What can hang from each mark:
Q417: Q553
Q887: Q165
Q553: Q417
Q460: Q240 Q553
Q240: Q248 Q460 Q643 Q887
Q643: Q240 Q937
Q542: Q887

Every row comes from one small tree of marks. Brackets hold a mark, then the marks that hang from it, in the order of their numbers. Every link used is in the known rows. Which tree was each row made from?
Known rows:
{Q460 Q240}: [-18  -1   4   3 -21 -21  23  -3 -17  -5 -28 -25 -20   2   3   0   6   2
 -35]
{Q240 Q643}: [-10  -5  -2  -9 -14 -25   9  -5 -11  -7 -36 -38 -22  13  -2   2   5  -3
 -20]
{Q643 Q240}: [ -7 -15 -31   1 -15 -17  10  -8  -7  -6 -21 -26 -22  14  -4  11  -9   0
 -35]
{Q643 Q937}: [  6  -5 -13  -7 -19 -33  19 -12  -4  -1 -49 -14 -23  15   0  11   3   3
 -32]
{Q643 {Q240 Q460} Q937}: [ 11 -15 -30  -8 -12 -26   5  -6  -1  -3 -33   4 -21   9  -4  18 -15  -6
  -4]
{Q460 {Q240 {Q643 Q937} {Q887 Q165}} Q553}: [ 20  -9  18  -3   1  -1  10   2 -26   0   6  27  -9   2  17  23  -4  -3
  -8]
{Q643 {Q240 Q460 {Q887 Q165}} Q937}: [ 21 -20   1 -11  -1   3  -4  -5 -10   0  -6   3 -16  -2   0  23 -10  -4
  -5]
{Q542 Q887}: [-43   6   3  -1 -11 -15   9  -8  -6  -1 -38 -48 -22   7   4  13   8   5
 -41]
{Q553 Q417}: [-20  -4  -7   0 -26  -9  26 -13 -15  -2 -32 -38 -26  14  11 -19   1   4
 -27]
{Q417 Q553}: [-39   0  14  -3 -27 -16  24 -10 -24  -4 -40 -48 -29  24   5   6  11  10
 -34]
{Q460 Q553}: [ -6  -1  -9   0 -24 -21  29  -6 -19  -3 -33 -20 -15  14  12   7   4   3
 -34]
{Q643 {Q240 Q248 Q887} Q937}: [ 17 -21 -16  -6  -9 -25  -3  -6  12  -1 -15 -13 -17   5 -12  25 -23  -4
 -10]
{Q643 {Q240 Q248 {Q460 Q553}} Q937}: [  7 -14 -18  -4  -9 -20   9  -4   1   0 -18  14 -10   5   0  19 -25  -9
  14]
{Q240 Q248 Q460 {Q643 Q937} {Q887 Q165}}: [  7 -10  46 -21   3  -6 -10  -2  -4   1 -14 -20 -11  -7  -5   9  -1 -10
  24]
{Q460 {Q240 {Q643 Q937} {Q887 Q165}}}: [ 13 -11  24  -7   2  -5   1  -1 -18  -2  -2   5 -16  -1   5  16   0  -3
 -11]
{Q460 {Q240 Q887} {Q553 Q417}}: [  0  -2   4   7 -28  -3  30   2 -25  -1  -1  -4 -16   1  25  -3 -13   3
 -17]
{Q240 Q248 {Q460 {Q553 Q417}} {Q643 Q937}}: [ -2  -5   5 -10 -11 -15  14  -4  -7   2 -24   3 -14   9  12  -9 -20 -11
  39]
{Q643 {Q240 Q248 {Q460 {Q553 Q417}}} Q937}: [  0 -15 -23   0 -12  -6  15  -7  -3   2  -8  16 -14   9  10  -1 -34  -8
  25]

Which tree is each row?
[ 10 -22  19 -12   3   4  -8  -5  -1   2   2  -9 -11  -7  -7  17 -14  -8
  10] : {Q643 {Q240 Q248 Q460 {Q887 Q165}} Q937}
[-20  -8  41   7 -10  26  24  -3 -27   3  24 -14  -8  -8  22 -15  -7   1
  -7] : {Q460 {Q240 Q248 {Q887 Q165}} {Q553 Q417}}
[ -8  -6  24   8 -15  24  29  -2 -36   1  18  -4 -12  -2  29  -9  -3   4
 -21] : {Q460 {Q240 {Q887 Q165}} {Q553 Q417}}
[ 20  -9  29 -22  -1  -7  -5  -2 -14  -1 -20  -9 -16  -2   2  15   4  -7
  10] : {Q240 Q460 {Q643 Q937} {Q887 Q165}}
[-13  -1  21 -11 -13 -20   9   3 -10  -3 -24 -27  -9   1   2   1  -5 -12
  22] : {Q240 Q248 {Q460 Q553} Q643}
[ -4  -7  53 -14  -2   7   1   5 -19   0   4 -28  -4  -9   7   5   0 -11
  22] : {Q240 Q248 {Q460 Q553} Q643 {Q887 Q165}}
[ 23  -5  19 -18 -11 -30  -1   5   0   1 -24  -1  -8  -2   2  21 -15 -12
  32] : {Q240 Q248 {Q460 Q553} {Q643 Q937} Q887}
[  5  -3  10 -14  -9 -30   8   0  -3   0 -32   0 -10   5   2  11 -10 -12
  28] : {Q240 Q248 {Q460 Q553} {Q643 Q937}}
[ -5  -2  37 -15 -22 -22   4   2   0  -2 -30 -55 -14 -12  -8   1  -1  -6
   5] : {Q240 Q248 Q460 Q887}
[ -4  -8   3 -12  -6 -34   4  -8   6  -2 -37 -21 -19  13 -10   6  -5  -6
   0] : {Q240 Q248 {Q643 Q937}}
[-24   0  16  -3 -24  -4  26  -5 -14   1 -21 -28 -13   1  15 -21 -10  -5
  15] : {Q240 Q248 {Q460 {Q553 Q417}}}
[ 10  -4  -2 -18 -12 -34   3  -3  -5  -3 -47  -8 -21   9  -2  11  -2  -8
  10] : {Q240 Q460 {Q643 Q937}}
[ -3  -4  27 -13 -18  -5   7   5 -11   0  -6 -27 -12  -2  12 -10 -18 -11
  37] : {Q240 Q248 {Q460 {Q553 Q417}} Q643 Q887}
[ -1  -6   5   0  -6 -27  15   0  -8  -1 -15  16 -10   6   5  12 -14  -8
   7] : {Q460 {Q240 Q248 {Q643 Q937}} Q553}
[-14  -5  46  -7 -14  24  17  -3 -23   4   6 -29  -8  -9  19 -17  -5  -4
  14] : {Q240 Q248 {Q460 {Q553 Q417}} {Q887 Q165}}
[ 25 -15  -9  -9 -11 -22   1   2   3   1 -10  11  -8  -1   0  29 -29  -9
  17] : {Q643 {Q240 Q248 {Q460 Q553} Q887} Q937}
[ 28 -19 -33  -7 -13 -26   2  -6   2  -3 -21  -1 -21  12  -4  30 -19   0
 -25] : {Q643 {Q240 Q887} Q937}
[  3  -5  15  -6 -14 -22   4   7 -14  -7 -12 -25 -19  -2   0  12  -3  -5
 -13] : {Q460 {Q240 Q643 Q887}}
[ -8  -7  10  -4  -4 -31   6  -3  -1  -2 -23  -6 -17   3  -7   6  -9  -7
   4] : {Q460 {Q240 Q248 {Q643 Q937}}}
